Each row comes from the steps of one walk. Every step used is in the known rows, and no mark comes twice. Write the walk behind each row, first mark first.
Known rows:
zafo/lolun/natof/puler: [-2.12 -0.69 -0.27 -4.37 -0.45 -0.55  1.64  0.01  0.12 -0.56  2.52 -0.89
  1.36 -0.44 -0.67  2.15 -4.27  1.74  3.05 -2.03 -2.42  2.73  0.98]
natof/puler/zafo/pudol: [-0.99 -3.63 -2.45 -1.14  0.39 -2.45  1.58  1.33 -1.35  0.62  2.18  0.04
  1.31  1.21  1.83 -0.96 -3.25  2.78  1.74 -0.87 -1.30  2.29  3.81]
puler/zafo/lolun: [ 0.54 -2.19 -2.32 -1.93 -2.13 -0.25  1.19  1.10 -1.48  1.45  1.23 -0.17
  1.20 -0.23 -0.13 -0.22 -1.32  3.43  1.22 -0.01 -1.74  2.62  0.67]
zafo/lolun/natof: [-1.81 -1.19 -0.16 -3.31 -1.86 -0.12  0.36  0.85  0.15 -0.83  1.94 -1.68
  1.12 -0.76 -0.93  1.98 -2.29  2.12  2.40 -2.31 -2.06  3.48 -0.38]
lolun/zafo/pudol/natof: [-1.03 -2.61 -0.38 -1.86  1.42 -1.45  0.32 -0.66 -0.48  0.57  1.70 -1.72
 -0.84  0.18 -0.76  1.90 -0.15  2.74  1.16 -2.47 -1.27  2.00 -1.03]
puler/zafo/pudol/natof/lolun: [-0.61 -3.82 -2.89 -0.33 -2.53 -1.98  1.05 -1.23  1.36  2.30 -0.53  1.11
  0.92  0.89  0.32 -0.02 -2.01  2.59  0.83  0.36 -0.73  1.05  2.13]
pudol/natof/lolun: [-0.93 -3.21 -0.27 -0.25 -3.30 -0.20 -0.22 -1.47  1.09  1.36 -0.70  1.33
  1.88 -0.77  0.03  1.07 -4.01  3.04  0.01 -0.09 -0.15 -0.29  1.65]
soti/zafo/pudol: [-0.04 -3.88 -1.48 -0.96  1.28 -1.94 -1.58  1.04 -1.37 -1.03  1.52 -0.78
 -1.39  0.34  2.25  0.77 -2.81  1.55 -0.63 -1.85 -0.01  4.61  0.74]
soti/posebo/puler: [-1.42 -3.20 -1.15  1.07 -2.06 -0.70 -0.08  1.44 -0.40 -2.81 -0.04 -2.15
  2.92 -0.21  1.02  2.70 -3.05  2.54  0.73 -1.64 -1.34 -0.10 -0.28]
natof/puler: [-1.44 -3.09  0.18 -0.97 -0.61 -0.57  0.66  1.20 -1.70 -0.32  2.02  0.42
  2.49 -0.47  1.36  0.59 -5.18  3.28  0.77 -1.31 -0.75  0.91  3.20]
puler/zafo/lolun/natof/soti: [-0.34 -1.86 -0.75 -3.59 -2.36 -2.49  0.91 -0.03  0.36  2.38  2.15  1.10
  0.25  0.24 -1.08  1.05 -2.36  2.67  2.30  0.11 -2.14  2.50  1.23]
posebo/lolun/natof/soti: [-0.91 -4.16 -0.24 -2.23 -2.47 -2.74  0.03  0.11  0.15  2.50  2.18 -0.54
  2.28  0.83 -0.07  1.37 -2.88  2.18  0.74 -0.97 -0.66  2.56  2.96]
zafo/lolun/natof/soti/posebo: [-2.22 -1.27 -0.15 -1.38 -1.31 -1.49  0.04 -0.97  1.10  0.31  0.51  0.28
  0.40 -1.64 -1.20  3.44 -2.33  1.98  3.02 -0.37 -1.43  2.92 -0.82]
lolun/zafo/pudol/natof/puler: [-1.35 -2.16 -0.81 -3.02  3.20 -1.73  1.25 -1.26 -0.58  1.04  2.10 -1.06
 -0.10  0.13 -0.33  2.19 -2.37  2.80  1.85 -2.45 -1.83  1.32  0.52]
natof/soti/posebo: [-1.69 -3.58  0.34  1.99 -1.49 -1.52 -1.26  0.16 -0.45  0.59 -0.08  1.29
  1.44 -1.39  0.71  1.59 -3.30  3.36  0.44  0.43  0.24  1.37  1.67]
posebo/puler: [-0.72 -3.10 -0.73 -1.31 -2.94 -1.31 -0.18  1.99 -1.55 -2.13  1.31 -1.61
  2.19  0.36  0.65  1.76 -3.13  3.15 -0.13 -2.12 -1.18  0.25  0.91]
zafo/lolun/natof/soti/posebo/pudol: [-2.64 -1.78 -0.33 -0.61 -0.53 -1.78  0.57 -1.86  3.35 -1.36 -0.65 -0.87
 -0.31 -1.50 -0.68  4.74 -1.64  1.69  1.88 -0.38 -1.56  1.95  1.22]
posebo/pudol: [-1.60 -3.80 -0.04  0.76 -1.46 -0.65 -0.15  0.89  0.60 -1.78  0.49 -1.65
  1.02 -0.51  1.48  1.90 -2.23  3.43 -0.92 -1.39 -0.42  1.13  3.49]
puler/zafo: [ 0.34 -3.80 -1.09 -0.11 -2.45 -0.61  0.57  2.38 -1.70  1.39  1.91 -0.15
  2.54  0.83  0.98 -0.91 -2.69  3.81  0.24 -0.62 -1.14  1.39  2.45]
lolun/natof/puler/zafo: [-1.35 -3.07 -0.67 -2.79 -1.41 -1.32  2.54  2.21 -0.47  0.72  3.91 -0.36
  3.59  1.80  0.56  0.11 -5.08  2.38  2.18 -1.28 -2.37  1.24  3.58]
pudol/natof/lolun/zafo: [-0.36 -2.57 -0.22 -1.73 -0.89 -0.61 -0.38 -1.41  0.96  1.95  0.83  0.37
  0.33 -0.12 -0.79  2.03 -2.31  3.16  0.62 -0.49 -0.36 -0.54 -0.05]
zafo/pudol/natof/lolun: [-1.81 -3.28 -1.54 -0.27 -2.01 -1.64 -0.15 -2.04  1.52  0.92 -1.25  0.58
  0.36 -0.71  0.44  1.16 -2.47  2.23  0.69 -0.42  0.06  1.36  1.46]

Write each row's walk:
[-0.55 -1.86 -1.59 -3.44 -2.46 -0.54  1.70  1.51  0.23  0.86  2.15 -1.32
  1.65  0.50 -0.92  0.74 -1.62  2.43  2.42 -1.20 -2.80  3.14  0.52]
puler/zafo/lolun/natof
[ 0.42 -4.08 -1.44  0.35  1.10 -2.19 -0.49 -0.78 -0.34  2.81  1.18 -0.91
  0.81  0.33 -0.09  2.74 -0.65  2.56  0.46  0.34 -0.32  2.02  0.24]
natof/soti/posebo/lolun/zafo
[-1.01 -2.75 -1.68 -0.96  0.93 -3.37 -1.13 -0.23  0.58  0.16  1.35 -0.58
 -1.77  0.07  1.41  1.35 -0.82  1.91  1.76 -0.60 -0.11  2.57  0.72]
natof/lolun/zafo/pudol
[-0.37 -2.83 -0.34 -0.95 -0.20 -0.82  0.58 -2.46  2.94  0.37 -0.37 -0.89
 -0.24 -0.10 -0.09  3.32 -1.39  2.88 -0.39 -0.39 -0.57 -1.40  1.66]
posebo/pudol/natof/lolun/zafo
[-1.11 -3.66  1.02  0.02 -1.78 -1.32  0.18 -2.32  1.67  0.97 -0.54  1.10
  0.49 -0.82 -0.23  2.61 -2.87  4.17 -1.62 -0.46 -0.75 -0.93  3.79]
posebo/pudol/natof/soti
[-0.75 -3.91 -2.17 -0.01 -1.17 -2.21  0.67  1.80 -1.25  0.45  1.56 -0.68
  0.75  1.03  1.74 -1.03 -1.10  3.06  1.19 -0.74 -0.76  3.33  2.35]
puler/zafo/pudol
[ 0.18 -3.76 -0.82 -1.08  1.40 -3.91 -2.14 -0.30 -1.11  0.76  1.52  1.60
 -2.59  0.05  2.07  0.90 -3.47  2.18 -1.07 -0.67  0.44  4.17  1.88]
natof/soti/zafo/pudol
[-0.26 -3.96 -1.23 -0.68 -1.50 -3.22  0.70 -1.30 -0.37  3.30  0.48  1.96
  0.03  0.56 -0.45  0.01 -1.95  3.79  0.45  0.09 -1.04  1.61  2.35]
puler/zafo/pudol/natof/soti
[-2.49 -2.47  0.80 -2.67 -0.65 -0.93  0.97  1.40 -0.27 -0.72  3.31 -0.81
  2.69  0.33  0.48  1.51 -5.64  2.33  2.24 -2.28 -1.73  1.54  2.93]
lolun/natof/puler
[-0.71 -4.07 -3.00  0.62 -1.30 -4.46  0.40  0.30  0.21 -0.34  0.23 -0.32
  0.87  1.02  1.02  1.52 -1.45  2.61  1.29  0.14 -1.34  1.14  1.15]
natof/soti/posebo/puler/zafo/pudol
[ 0.16 -3.68 -0.95 -1.72  1.13 -1.01 -0.51 -0.59 -0.78  0.13  0.45 -0.75
 -0.91  0.09  0.50  1.74 -2.80  2.02 -0.79 -2.32 -0.82  3.06  0.21]
soti/zafo/pudol/natof
[ 0.18 -1.37 -0.75 -4.39  0.28 -0.27 -0.10  0.66  0.19 -0.62  2.17 -1.51
 -0.78  0.03 -0.31  2.74 -3.29  0.99  0.93 -2.17 -1.88  4.57 -1.06]
soti/zafo/lolun/natof
[-0.26 -1.25 -0.96 -5.69  1.79 -0.73  0.76  0.09 -0.17 -0.50  2.76 -0.72
 -0.12  0.24  0.08  2.95 -5.56  1.10  1.46 -2.11 -2.54  3.33  0.27]
soti/zafo/lolun/natof/puler
[-1.66 -1.68 -0.94 -2.75 -1.98 -2.37  0.49 -1.08  1.55 -1.48  0.39 -1.27
  0.85 -0.91 -1.36  4.78 -2.61  1.43  2.63 -1.05 -2.51  1.32 -1.54]
zafo/lolun/natof/soti/posebo/puler
[-0.12 -3.33 -1.20 -1.94 -1.46  0.10  2.53  0.07 -0.87  2.56  1.71  0.74
  3.56  0.99 -0.20  0.09 -4.77  3.82  0.31 -0.63 -1.98 -0.57  2.82]
pudol/natof/puler/zafo
[ 1.10 -2.47 -0.68 -3.00  0.57 -1.20  0.31 -3.74  1.74  1.11 -0.81  1.48
 -2.51 -0.83 -0.79  4.26 -2.67  2.83 -1.87 -0.05 -1.43  1.27  1.17]
posebo/pudol/natof/soti/zafo/lolun
[ 0.00 -3.80 -2.20  0.47  1.00 -0.43  0.50  0.55 -0.60  1.05  1.23 -3.12
  1.99  0.60  0.34  2.31 -0.04  2.26  1.00 -1.03 -0.77  2.25 -0.65]
soti/posebo/lolun/zafo
[-1.64 -3.35 -0.53 -0.48 -0.97 -0.84  0.20 -0.61 -0.70  0.35  0.22 -0.96
  0.70 -0.53 -0.13  1.13 -1.77  3.01  0.65 -2.29 -0.86  2.11  0.75]
zafo/pudol/natof
[ 1.34 -2.25 -0.95 -2.99  0.51 -1.86 -1.49 -0.93 -1.13  1.59  1.01  2.25
 -2.34 -0.84  0.08  2.32 -3.66  2.75 -0.82  0.02 -0.51  3.44  0.19]
natof/soti/zafo/lolun
[-0.16 -3.46  1.37 -2.92 -0.28 -2.59 -1.33  0.66 -0.30  0.82  2.79  1.20
 -0.54  0.47  0.62  1.86 -4.97  1.99 -0.16 -1.36 -0.61  3.15  1.67]
lolun/natof/soti/zafo
[-0.37 -3.95 -1.95 -0.65 -1.43 -1.21  1.48  0.10 -0.67  1.65  0.61 -0.53
  1.05  0.86 -0.10 -0.53 -1.19  3.28  0.77 -1.21 -1.52  1.99  1.47]
puler/zafo/pudol/natof
[-0.95 -1.65 -2.64 -2.59 -2.50 -0.93  2.27  1.05  1.10 -1.68  0.87 -3.25
  2.88  0.80 -1.00  3.19 -1.47  1.24  2.93 -1.51 -3.58  1.65 -1.75]
soti/posebo/puler/zafo/lolun/natof
[ 0.00 -1.88 -2.36 -2.95 -0.77 -0.47  2.30  0.41 -1.44  1.63  1.88  0.67
  1.70  0.11  0.28  0.07 -3.53  3.17  1.68  0.07 -2.34  1.63  2.00]
natof/puler/zafo/lolun
[-0.25 -3.30 -1.40 -2.90  2.63 -1.27  0.42 -1.38 -0.45  0.34  1.22  0.24
 -0.40  0.76  0.84  1.87 -4.84  1.80 -0.39 -2.25 -1.13  2.36  1.45]
soti/zafo/pudol/natof/puler
[-1.26 -3.22  0.71  1.16 -1.73 -0.51 -0.45 -1.93  0.34  1.78 -0.90  1.58
  1.67 -1.27 -1.01  2.58 -3.55  3.62  0.31  0.18 -0.28 -0.01  0.62]
pudol/natof/soti/posebo
[ 0.37 -1.62 -2.14 -3.67 -0.99  0.55  3.07 -1.45 -0.61  2.89  0.89  1.02
  2.25  0.24 -1.49  0.94 -3.69  3.43  1.30 -0.31 -2.87  0.37  1.24]
pudol/natof/puler/zafo/lolun
[-1.91 -3.04 -1.56 -2.56  0.23 -2.99  2.21  1.64 -0.23  0.06  3.25 -1.31
  2.01  1.72  1.11 -0.49 -3.47  1.80  2.82 -1.82 -2.26  2.98  3.47]
lolun/natof/puler/zafo/pudol
[-0.78 -3.72 -1.16 -1.07 -3.21 -3.01  1.10  1.01  0.92 -0.16  1.62 -0.63
  3.06  1.32 -0.19  2.43 -3.10  2.27  1.78 -0.57 -2.33 -0.23  1.28]
lolun/natof/soti/posebo/puler/zafo
[ 0.27 -4.02 -1.10 -0.52  0.66 -1.27  0.50 -2.79  0.49  3.83  0.26 -0.42
  1.37  0.41 -1.76  3.40 -0.64  2.75  0.47  0.12 -0.98  0.59 -0.49]
pudol/natof/soti/posebo/lolun/zafo
[-0.19 -4.07 -2.65 -1.67  1.67 -2.59  0.13  0.48 -1.10  1.04  2.12 -3.24
 -0.06  1.30  0.87  1.16  1.01  2.08  0.98 -2.02 -0.65  4.10  0.30]
posebo/lolun/zafo/pudol
[-0.13 -1.44 -2.62 -4.80 -3.29 -1.62  2.41  1.41  0.42 -1.02  2.05 -2.56
  2.30  1.41 -1.04  2.09 -1.79  1.98  2.39 -2.26 -3.77  1.56 -0.36]
posebo/puler/zafo/lolun/natof
[ 0.13 -3.73 -2.09 -1.50  0.00 -1.92 -0.99 -2.11  1.35  0.75 -0.58  0.83
 -1.27  0.33  1.13  1.72 -3.59  1.46 -0.75 -0.71  0.25  2.38  0.63]
soti/zafo/pudol/natof/lolun
[-0.31 -4.27 -2.63 -3.26 -1.58 -1.75  3.00  1.45  0.03  2.49  3.32 -1.88
  4.59  2.71  0.53 -0.22 -3.88  1.77  1.73 -1.04 -2.42  1.76  4.20]
posebo/lolun/natof/puler/zafo
